What can hang from each mark:
q_711: q_210 q_411 q_854
q_303: q_210 q_411 q_854
q_210: q_303
q_447: q_854
q_854: q_303 q_447
q_411: q_303 q_711

Known rows, with every way that one mark hangs from another:
q_210(q_303(q_411(q_711) q_854(q_447))): [ 1.09 -0.26  0.77  0.74 -0.61 -1.88  1.88 -0.65  0.00  1.82  0.40  3.01
  1.63  1.08  1.55 -0.23  0.24 -0.23 -0.63 -0.20  1.78 -1.12]
q_303(q_210 q_411(q_711)): [ 1.95  1.72  0.56  0.01 -1.82 -1.28  0.32 -1.81 -0.47  0.50  0.29  0.33
 -1.38 -1.55  0.13  0.19  0.22  0.75 -1.35  0.25  1.48  0.19]
q_854(q_303(q_411(q_711)) q_447): [ 0.77 -0.76  0.62  1.00  0.79 -2.92  0.08 -1.30 -0.05 -0.05  1.46  0.16
  1.49  1.52  0.04 -0.01  1.58  0.06  1.82  0.14  1.16  0.20]
q_854(q_303(q_210) q_447): [ 1.75 -0.61  0.49 -0.84  1.51 -2.49 -3.14 -2.88  0.25 -0.66  0.10 -0.01
  0.15 -0.42 -0.16  1.54 -0.85 -2.48  0.79  0.65  1.19  0.71]
q_411(q_303 q_711(q_210 q_854)): [ 1.23 -1.68  1.43  1.25 -0.64  2.13 -0.47 -0.63 -0.16 -1.06  1.57 -1.00
  0.71  0.90  0.73 -1.89 -0.14  0.23  0.61  1.08 -0.66 -0.92]
q_210(q_303(q_854)): [ 1.30 -1.46  1.51 -0.06 -0.41 -2.17 -0.85 -1.88 -0.41  0.16 -1.70  2.17
  1.20  0.80  1.62  0.65 -3.73 -1.10 -2.65  0.83  3.44 -0.97]
q_447(q_854(q_303(q_411(q_711)))): [ 0.25 -0.13  0.87  1.56 -0.07 -1.46  0.38 -4.06 -0.58 -0.67  1.37  1.06
  0.77  0.59 -0.60 -0.71  0.49  2.15 -0.28 -0.46  1.15  0.11]
q_711(q_854): [ 0.17 -1.70  1.04 -1.02 -0.39 -1.04 -0.99 -0.76 -0.04 -1.12 -2.34 -0.67
  0.91  0.36 -0.08  0.65 -0.32 -2.05 -1.64  0.81  2.36 -0.35]
q_854(q_303(q_210 q_411(q_711))): [ 1.95  1.21  0.50  0.03 -0.18 -1.86 -0.80 -1.92 -0.65  0.12  1.73  0.35
 -1.06 -0.63  0.13  0.22 -0.64  1.63  0.33 -0.04  1.08  0.45]
q_447(q_854(q_303(q_210))): [ 1.32  0.05  0.92 -0.35  0.47 -1.09 -2.62 -5.50 -0.43 -1.35  0.08  0.74
 -0.70 -1.18 -0.76  0.78 -1.94 -0.38 -1.13 -0.02  1.08  0.62]
q_303(q_210 q_411 q_854(q_447)): [ 1.95  0.74  0.00 -0.30 -0.78 -1.36  1.19 -1.60  0.40  1.72 -0.93  1.17
 -0.47 -0.75 -0.46  0.30 -0.99 -2.53 -1.37 -1.40  1.10  0.38]
q_210(q_303(q_411 q_854)): [ 1.59 -0.57  1.05  0.01 -1.27 -1.99  1.25 -1.30 -0.41  1.21 -1.36  2.84
  0.58  0.61  1.54  0.56 -2.92 -0.58 -2.97 -0.25  3.21 -0.67]
q_411(q_711): [ 0.61 -0.70  1.10  0.53 -0.59 -2.23 -1.14 -1.90 -0.44 -1.05 -0.40 -0.57
  0.92  0.61  0.27 -0.20 -0.24  0.24 -0.70  1.62  2.59 -0.40]
q_411(q_303(q_210 q_854(q_447)) q_711): [ 1.42 -0.34  0.60  0.21 -0.03 -0.07 -0.13 -1.61 -0.34  0.94  1.83  0.41
  0.51 -0.10 -0.23 -2.36 -1.77 -0.13  1.12  0.39 -0.08 -1.07]
q_854(q_303 q_447): [ 0.83 -2.26  0.87  0.19  1.91 -3.23 -2.42 -2.36  0.26 -1.23 -0.45 -0.43
  1.90  1.43 -0.06  1.03 -0.53 -2.48  1.05  0.95  2.03  0.24]
q_411(q_711(q_210(q_303) q_854)): [ 1.62 -0.90  1.85  0.68 -0.87  0.91 -1.16 -0.58 -0.12 -0.53  0.41  1.23
  0.63  0.35  2.34  0.75  0.57 -0.49 -1.24  1.32  0.86 -0.87]
q_210(q_303(q_854(q_447))): [ 1.19 -1.71  1.16 -0.13  0.34 -2.23 -0.54 -1.86  0.30  0.63 -1.68  2.33
  2.02  1.01  1.51  0.90 -1.84 -2.79 -1.45  0.72  2.73 -1.02]
q_711(q_411 q_854(q_303 q_447)): [ 0.31 -2.68  0.32 -1.88  1.93 -1.44  0.16  1.15  1.03 -1.44 -0.66 -0.31
  1.75  1.08 -0.07  0.70  0.33 -3.17  1.01 -0.27  0.72  0.75]
q_411(q_303(q_210) q_711(q_854(q_447))): [ 1.00 -0.64  0.68 -1.24 -0.14  0.92 -0.32 -0.39  0.13  0.02  1.44 -0.41
  0.14 -1.04  0.06 -1.37  1.36 -1.05  1.63  0.81 -0.44 -1.04]
q_411(q_303 q_711): [ 0.83 -1.66  1.37  0.73 -0.50 -1.32 -0.78 -1.91 -0.85 -0.96  1.00 -0.58
  1.02  0.76  0.52 -2.01 -1.37  1.16  0.53  2.00  1.85 -1.04]
q_447(q_854(q_303(q_411))): [ 0.61 -0.87  0.86  0.83  0.10 -1.87  0.06 -4.53 -0.20 -0.89 -0.17  1.05
  0.57  0.50 -0.53  0.05 -0.79  0.23 -1.24 -0.79  1.65  0.52]
q_854(q_303(q_210 q_411(q_711)) q_447): [ 1.97  0.85  0.24  0.00  0.56 -2.17 -0.62 -1.67 -0.05  0.72  1.92  0.61
 -0.19 -0.47 -0.05  0.52  1.23 -0.08  1.61 -0.14  0.33  0.46]
q_711(q_411 q_854(q_303(q_210) q_447)): [ 1.38 -1.08  0.02 -2.84  1.66 -0.68 -0.41  0.67  1.07 -0.85 -0.20 -0.07
  0.06 -0.83 -0.18  1.27  0.04 -3.21  0.89 -0.75 -0.19  1.00]

Rows:
[ 2.26  0.61  0.46 -0.67  0.04 -2.18 -1.28 -2.41 -0.48 -0.08  0.19  0.35
 -1.15 -0.95  0.13  1.23 -1.89 -0.21 -0.57 -0.18  1.54  0.84] => q_854(q_303(q_210 q_411))
[-0.31 -1.39  0.89 -0.37  0.09 -0.93 -0.25 -0.09  0.35 -0.59 -0.55 -0.71
  1.79  0.79 -0.32 -0.04  2.72 -1.78  0.71  1.05  1.22 -0.72] => q_411(q_711(q_854(q_447)))
[ 1.70  0.87  0.54 -0.09 -0.34 -0.99 -0.56 -4.92 -0.34 -0.34  0.41  1.34
 -1.30 -1.53 -0.80  0.68 -1.24  0.09 -1.48 -1.16  0.76  0.83] => q_447(q_854(q_303(q_210 q_411)))
[ 2.36 -1.97  0.98 -1.15  0.11  0.73  0.86  0.62  1.62 -0.55 -0.95  1.63
  1.01  0.10  2.20  1.82  1.12 -4.33 -1.18  0.08  0.13  0.39] => q_711(q_210(q_303) q_411 q_854(q_447))
[ 1.85  0.15  1.04 -0.19 -1.03 -0.55 -1.46 -2.36 -0.95 -0.44  1.47 -0.16
 -0.67 -1.15  0.39 -1.35 -1.68  1.15  0.13  1.67  1.02 -0.77] => q_411(q_303(q_210) q_711)
[ 2.12  0.16  0.07 -0.65  0.76 -2.39 -0.83 -2.28  0.29  0.28  0.28  0.37
 -0.50 -0.74 -0.16  1.48 -0.05 -1.74  0.44 -0.43  0.95  0.96] => q_854(q_303(q_210 q_411) q_447)
[ 1.77  1.85  0.34  0.31 -1.56 -0.82  1.22 -1.15 -0.66  1.57  0.47  0.96
 -0.87 -0.82 -0.03 -0.80 -1.79  1.21 -1.47 -0.81  1.16 -0.05] => q_303(q_210 q_411(q_711) q_854)
[ 1.94 -2.45  0.88 -0.32 -0.48  2.13  1.18  0.43  0.81 -1.61  0.10 -0.55
  0.44  0.24  0.94 -1.16 -1.50 -1.87 -0.61  0.00 -0.58  0.36] => q_711(q_210 q_411(q_303) q_854)
[ 1.65 -1.35  0.01 -2.82  0.06  0.88  1.14  0.68  1.12 -0.49 -0.17 -0.13
 -0.34 -1.61  0.30 -0.56 -0.11 -3.08  0.56 -0.19 -0.56  0.10] => q_711(q_411(q_303(q_210)) q_854(q_447))
[ 1.68  0.55  0.83  2.78 -1.32  0.07  1.51 -1.20 -0.12  0.94  0.91  0.63
  0.57  1.37  0.32 -1.25 -1.21  0.69 -1.42 -0.78  0.38  0.08] => q_303(q_411(q_711(q_210)) q_854)
[ 1.53  0.14  1.19  2.94 -0.11  0.30  0.18 -4.42 -0.09 -0.65  2.37  0.94
  0.50  0.82 -0.09 -0.64  0.54  1.58 -0.32 -0.77 -0.50  0.63] => q_447(q_854(q_303(q_411(q_711(q_210)))))
[ 0.68 -2.71  0.81  0.42  0.56 -1.19  0.15 -1.65 -0.03  0.08 -0.26  0.03
  2.01  1.62 -0.13 -1.91 -2.58 -2.18  0.38  0.50  1.34 -0.88] => q_411(q_303(q_854(q_447)))
[ 1.61 -1.62  1.04  2.54  0.21  0.91  0.21 -1.63  0.12  0.26  2.18  0.07
  1.89  2.07  0.46 -2.63 -1.24 -0.75  1.18  0.39 -0.85 -0.78] => q_411(q_303(q_854(q_447)) q_711(q_210))
[ 1.52 -0.06  0.41 -0.64  0.10 -1.40 -0.92 -2.13  0.43  0.68 -1.25  0.53
  0.23 -0.47 -0.50  0.45 -1.82 -3.14 -1.27 -0.21  1.36  0.15] => q_303(q_210 q_854(q_447))
[ 1.74 -1.01  0.49 -0.54  0.12 -0.36 -0.39 -2.15 -0.03  0.71  0.19  0.44
  0.22 -0.28 -0.16 -1.28 -2.97 -2.06  0.10  0.17  0.33 -0.54] => q_411(q_303(q_210 q_854(q_447)))
[ 1.76 -1.55  0.73 -0.62 -0.61  0.94  0.71  0.59  1.00 -1.45 -1.35 -0.56
  0.46  0.04  0.68  0.67 -0.42 -2.82 -1.85 -0.29  0.21  1.05] => q_711(q_210 q_411 q_854)
[ 1.23 -0.29  0.68  1.34 -0.73  0.96  1.61 -0.02  0.83  0.47  0.63 -0.25
  0.88  0.75  0.34 -0.05  3.75 -1.70  0.23 -0.59 -0.76  0.08] => q_303(q_411(q_711(q_210 q_854(q_447))))
[ 2.03 -1.34  1.70  2.26 -0.71  0.60 -1.06 -2.30 -0.42 -1.09  1.84 -0.60
  0.67  0.94  1.01 -1.79 -1.27  0.59  0.35  1.69  0.29 -0.45] => q_411(q_303 q_711(q_210))
[ 1.50 -1.10  0.69  0.06 -0.49 -2.17  1.63 -1.25  0.36  1.67 -1.24  2.94
  1.45  0.95  1.45  0.69 -1.04 -2.30 -1.78 -0.46  2.53 -0.72] => q_210(q_303(q_411 q_854(q_447)))
[ 1.51 -1.45  0.62  0.93  1.20  0.04  0.06 -0.56  1.09 -0.22  0.42 -0.08
  1.00  1.40  0.27  0.91  1.45 -2.64  0.90 -1.00 -0.58  0.77] => q_711(q_210 q_854(q_303(q_411) q_447))
[ 1.81 -2.76  0.59 -0.48  0.29  1.93  1.55  0.71  1.36 -1.05  0.22 -0.66
  1.09  0.59  0.71 -0.88  0.45 -3.64  0.64 -0.20 -1.28  0.49] => q_711(q_210 q_411(q_303) q_854(q_447))
[ 1.25 -2.02  1.23  1.32  0.07  1.86 -0.09 -0.46  0.52 -0.59  1.74 -0.87
  1.59  1.19  0.52 -1.62  1.81 -1.50  1.61  1.02 -1.18 -0.88] => q_411(q_303 q_711(q_210 q_854(q_447)))
[ 2.30 -1.24  1.07  0.13 -0.79  0.60  1.03 -0.58  1.09  0.68 -0.56  1.87
  0.58  0.12  2.06  1.74  2.09 -3.29 -1.39 -0.22  0.48 -0.09] => q_711(q_210(q_303(q_411)) q_854(q_447))
[ 1.97  1.15  0.29 -0.34 -1.34 -1.14  0.77 -1.67 -0.30  1.30 -1.15  0.93
 -1.20 -1.02 -0.25  0.12 -2.99 -0.70 -2.59 -1.14  1.78  0.21] => q_303(q_210 q_411 q_854)
[ 0.89  0.09  0.89 -1.12  0.64 -0.63 -2.37 -0.56 -0.52 -0.86  1.31 -0.49
 -0.50 -0.59 -0.16  0.19 -0.40  0.77  0.97  0.64  0.53 -0.36] => q_411(q_711(q_854(q_303(q_210))))
[ 0.65 -3.05  0.40 -1.84  0.38  0.11  1.70  1.11  1.00 -1.05 -0.74 -0.42
  1.48  0.43  0.24 -0.98  0.10 -2.97  0.63  0.21  0.20 -0.23] => q_711(q_411(q_303) q_854(q_447))
[ 2.39 -1.95  0.76  0.89 -0.35  0.95  1.43 -0.43  0.32 -0.48  0.44  0.18
  0.74  1.14  0.75 -1.89 -4.64 -1.19 -1.18 -0.63 -0.16  0.37] => q_711(q_210 q_411(q_303(q_854)))
[ 2.14 -0.97 -0.04 -1.48  0.20 -0.11  1.46 -0.30  0.54  0.49  0.29  0.77
  0.05 -0.71 -0.03 -1.45 -3.27 -2.46 -0.14 -0.65 -0.08  0.30] => q_711(q_411(q_303(q_210 q_854(q_447))))
[ 1.13  0.98  0.10 -1.10 -1.00  0.01  1.24  0.17  0.42  0.87  0.27  0.37
 -0.78 -1.33 -0.24  0.28  3.21 -1.23  0.06 -0.69  0.13 -0.10] => q_303(q_210 q_411(q_711(q_854(q_447))))
[ 0.29 -1.44  0.67 -0.53  0.46 -1.49 -0.09 -0.19 -0.06 -0.65 -0.71 -0.14
  0.69  0.87  0.04  0.58 -0.48 -0.48 -0.18 -0.47  1.73  0.20] => q_711(q_854(q_303(q_411)))
[ 0.43 -1.79  0.77  1.18  0.21 -0.87  0.50 -1.03 -0.44  0.20  1.21  0.21
  2.22  1.75  0.02 -2.75 -1.39 -0.24  1.34  0.65  0.77 -1.31] => q_411(q_303(q_854(q_447)) q_711)
[ 1.17  1.42  0.43 -1.01 -1.76  0.18  1.01 -0.11 -0.21  0.72  0.00 -0.05
 -1.42 -1.56 -0.22  0.03  1.29  0.51 -1.03 -0.34  0.77 -0.30] => q_303(q_210 q_411(q_711(q_854)))
